Known rows, with every way that one mark hangs from another:
J497(J148(J82) J264 J833): [-23  38   7  -9  -8 -32  -6  48  22  13  26  29 -24  11 -29  21   9 -27
 -21  29 -50  37 -60  37 -56  55  14 -20  -1  -8 -19   1  -2 -31   1  -4
   7  25 -50  14 -35   9  16  -6 -19  23  46 -48  29   7 -10  16 -17  16
 -15 -36  -4 -36 -32  -4 -35   0]
J148(J82(J833) J497): [-15  27  48 -11 -29  44  26  23  18   6  23 -60  -5 -10 -30  30  -5  30
   0   7 -14 -13   1  10 -33  58 -28   9 -59 -10 -35  30 -28   6  10  32
   6 -13 -74  -8 -40  78  16   8 -23  66  21  -6  17 -16   5  36 -10 -14
   8 -25   4 -70 -18  24 -42  43]
J833(J82): [ -3  25  13   3   4   1 -32  37 -16 -15   6 -17 -20 -23  23  -3  16   0
  -1 -16   4 -11 -19   7   2 -20  11  25  17   8 -18  27  25   3   8   5
  -1 -28 -40  16  -8  -1  -2   4 -29  -4  -3   1 -16 -28 -20 -14 -22  18
  11  17  15 -16   3  21  -3  -5]
J468(J188(J148(J82))): [ 21  32   7 -28 -28  25 -12  20  22  12 -10  -2  -6 -34  -8   2  13 -30
 -14   5 -47 -50 -50 -25 -50  18 -33  17  24 -30 -29 -43  34  13 -22   9
 -49 -27 -26 -16  41  -1   3  -2 -55  27  19  17  10  18   5  43  15  -2
  36  66  11 -49 -27  28 -44   5]
J833(J82 J497): [  3  54  55  20  33  22 -34  44  28   4   0  -3 -29  11  39   7  -7  21
   2 -28  19 -12 -15  35   6 -23 -19   0 -26  17 -26  28  47   4  22   2
  17 -19 -56 -15  25  10   5  31 -52  -9   4 -31 -19 -19 -37 -22 -31   7
  -7 -10  -7 -39   5  11 -15  18]
J188(J148(J82 J497(J264)) J468): [ 15   0  45  26   5  -7   6  17  43  11  -2 -42 -15 -13 -36  19 -22 -44
 -16  29  10 -29 -35 -25 -73  98  -3  -5 -18  20   3 -21  -2 -20 -15  22
 -13 -50 -14   1 -27 -10  40   0 -75  43  -6 -41  11  30  29  37 -19   2
 -31  22  10 -79 -45  21 -20  -4]
J468(J188(J148(J82 J497(J264)))): [ 28  32  55  12 -35 -10  16  35  58  14  -2 -36  -1 -26 -16  10  -1 -40
 -26  13 -26 -54 -40 -24 -62  64 -45  -9 -12  32 -18 -36  11 -14 -18  12
 -31  -3 -19  14  41 -12  33 -11 -75  77  -2  23   7  60  15  54 -26  13
 -10  45 -13 -91 -38  36 -36  15]
J82(J833(J497(J148 J264))): [  9  36  58  61  -9  12  -9   7  22  56  -5   1 -23  24 -10  14 -16  18
 -12  -2   2  51 -35  13   2  -3 -45 -41 -58   4  -5  38   8 -14  17   4
  15  66 -51  -7 -13  28 -13  18 -22  36  -4 -36   6  25 -28 -19 -11 -12
 -25 -62 -43 -39   5  -3 -29  29]
J42(J188(J468) J497(J148)): [  2  13 -41   5  34  38  22  -5 -40  46  -4  10 -22   9   5  -3 -33 -18
  -7   8  65 -10  -4  10 -18   1  40 -11 -13 -22 -65 -48   6 -17  10  39
  27   4  43 -34 -75 -26 -36  -4   2 -50   7   4  -4  -4 -33  16 -12  19
 -17   2 -12 -24  -9 -12  44 -77]
J42(J82 J188(J148) J497): [ 19  57 -18  -5  44  59   7  62  37  28 -25 -23   1 -25  -9 -10 -28 -18
  -8   5  57  -4 -75  54 -22 -59  18  58  -1  -1 -77 -33  19   0  25   2
 -14  45  19 -46   1 -37 -34  14 -59  30   8  49  32  39 -28  90 -21  15
  30  10  10 -67  -3 -26  15 -18]
J468(J188(J148(J82(J833) J497))): [ 21  48  35  -9 -57  64   1  18  33  15 -30 -48  -5 -36 -16  14  13 -20
 -14   2 -20 -52 -53 -19 -57  49 -51   9 -22 -19 -49 -19  17   0  -3  53
 -38 -25 -54 -23  22  44  -2  -6 -47  75  16  33  11  31   7  57  -6  11
  41  33 -12 -82 -40  43 -50  29]
J42(J82(J833) J188(J468)): [ 12 -32  33  38 -27  85 -27  28  -6   1 -20 -54  -1 -13 -22  15   4  14
   4 -12  48 -14 -50 -10   9 -29  29  18  33 -57 -34  -9 -16  -7   9  20
   4 -34 -20  -3 -33 -32 -47 -17 -36 -26   9 -11  26 -16 -53  19 -21  16
  19  14   8 -10  15 -10   0 -16]
J188(J148(J497(J264)) J468): [ 19 -11  32  55   1  -5   9  -8  28   9 -29 -33 -16   3 -17   1 -17 -64
   0  24  48 -28 -31 -30 -46  64  -2  -5  -1  45  12 -29  -8 -30 -14  33
 -12 -11  -2  -1 -18 -25  24  -1 -60  49 -32 -13   4  66   6   8 -19  18
 -38  14 -10 -53 -33  -2   2  -7]
J188(J148(J82 J497(J833)) J468): [ -9  27   3 -14   0  50 -11  43  43 -24 -15 -17 -10 -13 -37  34  -2 -29
  -1  31  21 -26 -42   9 -81  81  12  21   2 -21 -44 -36  10 -34  -7  47
 -22 -60 -71 -47 -44  22   7  22 -48  32  17 -43  28  17   6  62 -12  25
  11  -2  19 -65 -53  19 -37  11]
J264(J497(J148(J82) J833)): [ -4  57 -23 -37  27   7  13  46  45   4  46  19 -18  43 -22  -2  23 -11
   1   5 -55  15 -23  17 -50  47   1 -23  11 -61 -31  -1  15 -13  22  15
  -5  25 -49   1 -36  45  -8   4  -8 -21  48 -36   2 -22   5   0   4  37
  -8 -30  -5 -39 -34 -28 -32 -25]
J188(J148(J497) J468): [ 14  -3   0  29  17  32  -5  -5  22  -8 -39 -19 -11 -12 -15  21 -17 -39
   6  24  62 -35 -14 -21 -53  51   1  11   0  11 -18 -36   2 -17 -10  49
 -19 -46  -6 -41 -19   3  -6   4 -39  29 -23 -11  -9  35  11  24 -12  23
  -9  16  -6 -44 -37  12   6  -7]
J497(J148 J264): [ 25  -8  -3  31  17 -39   4  -2  -4  46  12  23 -27   9 -13   6  -7 -18
 -16  23 -22  34 -30  -2 -15  21 -16 -32   8  31  17  12  -1 -15   7   0
   4  55  19  29 -11 -16  15 -14 -13  23  -7 -17   2  40 -11 -11 -17   2
 -36 -14 -33 -16   8 -11  -5 -18]
J42(J82(J833) J188(J148 J468) J497): [  7  17   7  27 -14 113  -6  36  26  29 -50 -43   3 -21 -26  17 -31 -12
 -11 -11  78  -2 -84  12 -23 -27  18  57  -3 -23 -78 -34  10  -7  19  43
  -5  17 -14 -45 -45 -25 -61  21 -61  12  13  14  32  17 -36  72   5  17
  35  20  18 -59  -8 -19  22 -21]
J833(J82 J497(J148 J264)): [ 22  38  42  51  42 -16 -39  60  27  41  18   9 -48   8  23  17 -14   1
 -11  -4  -4  21 -50  23 -11 -23 -21 -30 -25  40  -3  35  43 -15  16  -6
  19  35 -48   3  20   0   9  15 -69  -1  -5 -51 -19   9 -43 -53 -50   4
 -32 -12 -32 -58  15  11 -11   3]
J264(J497): [  1  14  29   7  15 -26  17   4  22   4  26 -18   9  37  -1 -28   8 -17
   5 -14 -21  -8  15 -32   5   8  -1 -23 -11 -19   6  13 -13   2  17  -5
 -10  28  12  27 -15  10   8   7 -16 -11   8   7 -30  -9  14 -16   2  14
 -21 -10   4 -24 -13 -15  11 -17]
J82(J833): [-12   4  16  17 -43  54 -14  -5  -2  17  -5 -29   9  -7 -12  10  -1  19
   1 -14   7  17 -19  10  25   2 -26   8 -23 -16 -11  14  -7   4   0  33
  11  16 -32  -1 -25  37 -23   7   9  25  -2  10  11  -1  -3   3  10  -6
  23 -28  -4  -4   0   7 -13  29]
J264(J497(J148 J833)): [  1  41 -21   1  23  10   1  19  37  11  18  27  -7  42  -8  -4  25 -21
  16  -3 -17  18 -13  23 -20  10   4 -26   8 -50 -23  -2   4 -19  24  29
 -11  57 -24  -3 -42  29 -27   0   1 -25  38 -17 -10  10   0 -11   0  53
  -6 -44 -12 -27 -22 -30   1 -30]
J468(J188(J148)): [ 28  23   7   4 -33  25 -29   8  18   2 -42   6  -1 -28  15  -6  12 -40
 -11   5  -5 -30 -45 -23 -25  -1 -32   8  21  -1 -27 -50  41  -4  -9  25
 -46   4   2 -18  42 -12 -15  -3 -40  18   2  27   7  48   2  25   4  14
  27  54  -6 -24 -28  24 -16   6]

Rows:
[ 19  26  76  20 -64  27   9  29  37  24 -14 -53  -8 -30 -24   2   7 -23
 -20  12 -14 -41 -55 -24 -53  57 -62  -1 -27  15 -26 -20   1  -9  -9  42
 -33   7 -38  11  13  18  18  -5 -67  95   8  31  15  53  16  50 -16  10
  12  32 -16 -97 -30  41 -41  28]
J468(J188(J148(J82(J833) J497(J264))))
[-12  71  24  29   6  -7 -16  62  69   0 -28 -37 -22   1  -4   4  24 -52
  -2   8  22 -11 -73  29 -47  18 -16  22 -25  54 -30   7  25 -37  11  29
 -21  22 -62   7 -14  12  18  12 -53  70  -9  14   7  68   6  40 -47  53
   1 -43   2 -82 -29  16 -16  20]
J188(J148(J497(J264 J833(J82))))
[-15  51   0  32  -4 -24 -34  69  19  11   2  23 -40  -9   3  16  23 -36
 -11   6  -6  25 -67  43 -22   1   9  -6  11  14 -24  19  32 -38  10  19
   4  26 -50  37 -26  -7   7   3 -24   2  15 -32   4  12 -39 -16 -42  45
  -9 -27  -7 -25 -17  11 -21 -15]
J497(J148 J264 J833(J82))
[  2   4  38  11 -26 -10   8  23  10  58  36  -2 -20  -8 -38  11  -9  13
 -22  14 -43  37 -50  10 -30  41 -15 -17 -20  -8 -15  27  -8  -3  -3  10
   9  30 -36  22 -20  24   7  -5 -35  52  15 -40  14   3 -11   2  -6 -16
  -9 -20 -13 -38  -4  13 -41  10]
J497(J148(J82(J833)) J264)
[ 34  30   3  16 -36  25   0  14  32   7 -47 -18  -1 -20   2  18   8 -45
  -2   6  14 -55 -23 -17 -38  22 -59  -3  -6  20 -25 -54  20  -4 -10  46
 -37   2   1 -30  37   7  -2  -1 -36  36 -11  59  -3  63   8  38  -9  24
  15  35 -17 -66 -37  28 -20   6]
J468(J188(J148(J497)))
[-10  24 -21  19  -8 -35   2  37  37  18   5  30 -20  12 -11  11  18 -42
 -10  19  -5  45 -52  32 -28  20   1 -30   7  12  -6   7  10 -38   4   6
   0  47  -8  14 -32 -16  -1  -9   8  15  19 -24  25  39 -15   0 -26  36
 -16 -53 -19 -18 -17 -19 -12 -12]
J497(J148 J264 J833)
[-20  23  40  23 -12 -35  26  41  56   2  -2 -32  -3  23 -14   7  16 -37
  -9  24  27  -1  -2  25 -33  64   6 -18 -50  52 -10   7 -25 -40  13  15
  12  24 -16  26 -31  18  28   4 -20  48  -2  14  17  65  10  21 -40  45
 -36 -63 -11 -60 -23   4   3  19]
J148(J497(J264 J833))
[ 12  41   6  -2  43  20  -4  31  33  23  28  24 -32  14 -11  27 -33  33
  -8   4 -19  22 -10  20 -37   9 -26 -38 -31 -22 -29   3  22   4  11  -5
   4   1 -67 -47   8  30   7  17 -27  -3  21 -59   8 -15 -22 -13 -12 -25
 -11 -15 -28 -48   3   7 -42  11]
J833(J497(J148(J82)))
[ 17  38  41  21  44 -25   8  38  40  43  45  15 -31  24 -14  15 -32  14
 -30  18 -31  35 -21   7 -39  31 -13 -51 -36  16   0  18  17  -8   8 -16
  12  32 -42  -6  10  21  30  12 -53  12   8 -65   6  18 -12 -10 -14 -17
 -42 -24 -36 -65   5   0 -32  13]
J833(J497(J148(J82) J264))
[ -2  11  75  -2  -1 -34  46  33  39  10  44 -50  -8  -5 -32   5 -16  -9
 -23  20 -16 -24   5   4 -50  86  -3 -16 -40  38   8  16 -33  -9  -2   0
  11 -10 -27  34 -19  27  57  -5 -50  59   5 -12  11  13  18  28 -33 -10
 -27  -8  -7 -76 -17  27 -22  13]
J148(J82 J497(J264))
[ 14  19  41  43  44 -29   5  22  32  53   9  24 -21  39   5   7 -19  -2
 -15  16   2  45 -15  17  -7   7 -19 -57 -44  38   6  16  14 -14  16 -13
  11  51 -11  -3  12  -6  25   9 -34  10  -2 -37  -2  35 -23 -30 -22 -11
 -51 -39 -47 -49  14 -21 -17   3]
J833(J497(J148 J264))
[-25  37  52 -16 -19 -29  28  51  54  -9  26 -37  -4   7 -35   7  10 -21
 -19  29 -12  -3 -15  29 -66  90   5 -15 -48  36  -9   9 -23 -19   0   7
  -1 -13 -53  25 -41  18  54   9 -37  53  22 -20  25  21  10  41 -38  25
 -23 -57   5 -76 -20   1 -29  20]
J148(J82 J497(J264 J833))
[ 20  -1   5   6  10 -30  14  28  10  26  40  15 -32 -10 -30  14 -23 -12
 -30  24 -57  26 -30   8 -40  46  -4 -35   7  12   3  18   8  -7  -1  -2
   2  25  -5  28  -5  -9  34 -13 -30  30  23 -55   6  -1  -3   1 -14 -21
 -22  12  -9 -43  -8   8 -34 -13]
J497(J148(J82) J264)
[-27  55  12   1  -1  19 -11  57  34 -25   3 -35 -17  -7  11  24  33 -22
  12   7  37 -28 -14  42 -32  33   7  18 -17  30 -44  17  14 -18  20  45
   4 -30 -59  -5 -35  39  -1   3 -26  24   6   9  -5   4 -22  24 -48  59
   6 -47   7 -49 -21  10 -10  15]
J148(J497(J833(J82)))
[ -4  58 -13  -6  24  10 -20  56  30   1  17   3 -28  29   5   0  38 -17
  18 -22 -19   7 -28  22 -24  -3  17  -9  21 -41 -37  21  34 -17  32  25
  -5  35 -43   5 -39  33 -19   3 -22 -18  26 -20 -26 -11 -20 -24 -24  60
   5 -42  -7 -34 -21 -18   0 -32]
J264(J497(J148 J833(J82)))
[ -8   5  94  14 -50   4  31  18  34  16  39 -71   3  -8 -42   9 -13   6
 -23   5 -16  -5 -12  -9 -32  73 -18   2 -67  17  -6  41 -37  -4   9  10
  11  -3 -63  29 -35  49  41   5 -54  93   8  -3  23  13  15  25 -31 -11
 -17 -33  -4 -78 -12  15 -44  41]
J148(J82(J833) J497(J264))
[ 11  32  18  35  -9  55 -23   9  19  38  -8   4 -18  16  -2  33 -22  36
   2   0  27  46 -26  20  13 -20 -46 -18 -43 -21 -22  20  12  -4  24  24
  12  43 -58 -51  -9  50 -37  24   2  16  11 -34   2   2 -34 -12   9 -11
   4 -38 -33 -38  10  -5 -33  27]
J82(J833(J497(J148)))
[-18  47  56  26 -11 -34  11  59  45 -11  -5 -43 -12   3   1  10  27 -32
 -12  -3  28 -12 -18  31 -30  54  17  -4 -32  56 -21  28 -13 -35  14  16
  17   7 -51  47 -35  14  37   4 -42  38  -3  -1   3  42 -12  15 -66  50
 -28 -56  -2 -67 -22   6  -8  19]
J148(J497(J264 J833(J82)))
[ 13  36  31  24 -46  -9   4  38  64   1 -43 -19   0   1   5  -7  37 -78
 -13   8  12 -37 -53   0 -50  45 -31  -7  -9  43 -24 -43  16 -33   1  30
 -31  20 -13  -1  15  -4  19  -8 -41  62   0  49  16 102   9  52 -36  50
   0  -9 -23 -83 -32  15 -23  22]
J468(J188(J148(J497(J264 J833))))
[ 10  57   8  -7 -31  37  -4  21  54  -7 -47 -20   2  -9   2  11  35 -54
   2   7  14 -41 -43  10 -48  22 -35  -6   1  15 -45 -44  24 -24   1  50
 -45   3 -38 -28  14  13  -4   4 -18  40   7  50  13  81   3  51 -12  54
  24  10 -11 -70 -51  18 -28  21]
J468(J188(J148(J497(J833))))
[-11  25  45  10  -5   7   6  35  54  -7  -9 -23  -8   0 -36  20  -1 -54
 -19  31  19 -24 -44   1 -90 100   8   7  -3  14 -17 -31   1 -30 -21  25
 -22 -33 -55  -1 -50   2  24   4 -58  39  10 -44  23  45  15  49 -16  28
 -18 -14  18 -85 -45  25 -19   6]
J188(J148(J82 J497(J264 J833)) J468)
[  8  60  46  -7 -46   1   7  61  69   3 -17 -25  -1 -16 -14  -3  35 -53
 -30  16 -23 -51 -49   2 -76  69 -43  -1 -17  26 -31 -42  16 -28 -15  32
 -48   1 -40   1  16   7  28  -9 -59  62  18  19  21  65  10  59 -24  39
  12  14  -8 -88 -45  35 -43  25]
J468(J188(J148(J82 J497(J264 J833))))
[  7  38  38 -13 -65  57 -22  16  17  21 -22 -24  -1 -41 -15   7  18  -1
 -20  -3 -35 -38 -65 -34 -35   5 -59  15  11 -34 -41 -35  38   4 -21  32
 -39 -13 -48 -11  43  19 -17  -3 -46  42  17  23  24  17   6  44  13  -1
  52  45   1 -54 -25  30 -58  36]
J468(J188(J148(J82(J833))))
[ -7  16  93  32 -14  39 -13  14  27  25  -9 -15 -13  15 -25   4 -33   2
 -20  17   9  14 -52 -25 -50  60 -27  -2 -31  -8  -7 -10  23 -17 -19  17
 -13 -12 -84 -27  -9  -5  10  24 -69  48   2 -74  19   9  -6  12   7 -15
  -4   3  11 -71 -16  25 -47  37]
J188(J148(J82(J833(J497(J264)))) J468)
[  2  25  16 -13  -1  32   5  11  21  29  42 -15 -18  17 -28 -14 -10  28
   0 -11 -49  22 -14 -13 -28  23 -13 -17  -8 -66 -26  27   1  16  23  28
  -8  41 -45   7 -33  56  -8   3 -11   9  37 -33 -13 -36   6 -11   2  -3
   3 -25 -11 -38 -19 -10 -26 -14]
J264(J497(J148(J82(J833))))
[-39  42  39  16 -23 -33 -21  53  19 -10   2  -8  -8  15   7 -15  36 -44
 -14  -5  -2  -1 -50  28 -16   5  22  12   0  31 -12  18  24 -31   3   2
   9  -3 -48  59 -20 -21  25   6 -28   8   6  -8  15  15 -16  -4 -35  46
  -4 -38  14 -32  -6   8 -13   2]
J497(J264 J833(J82))
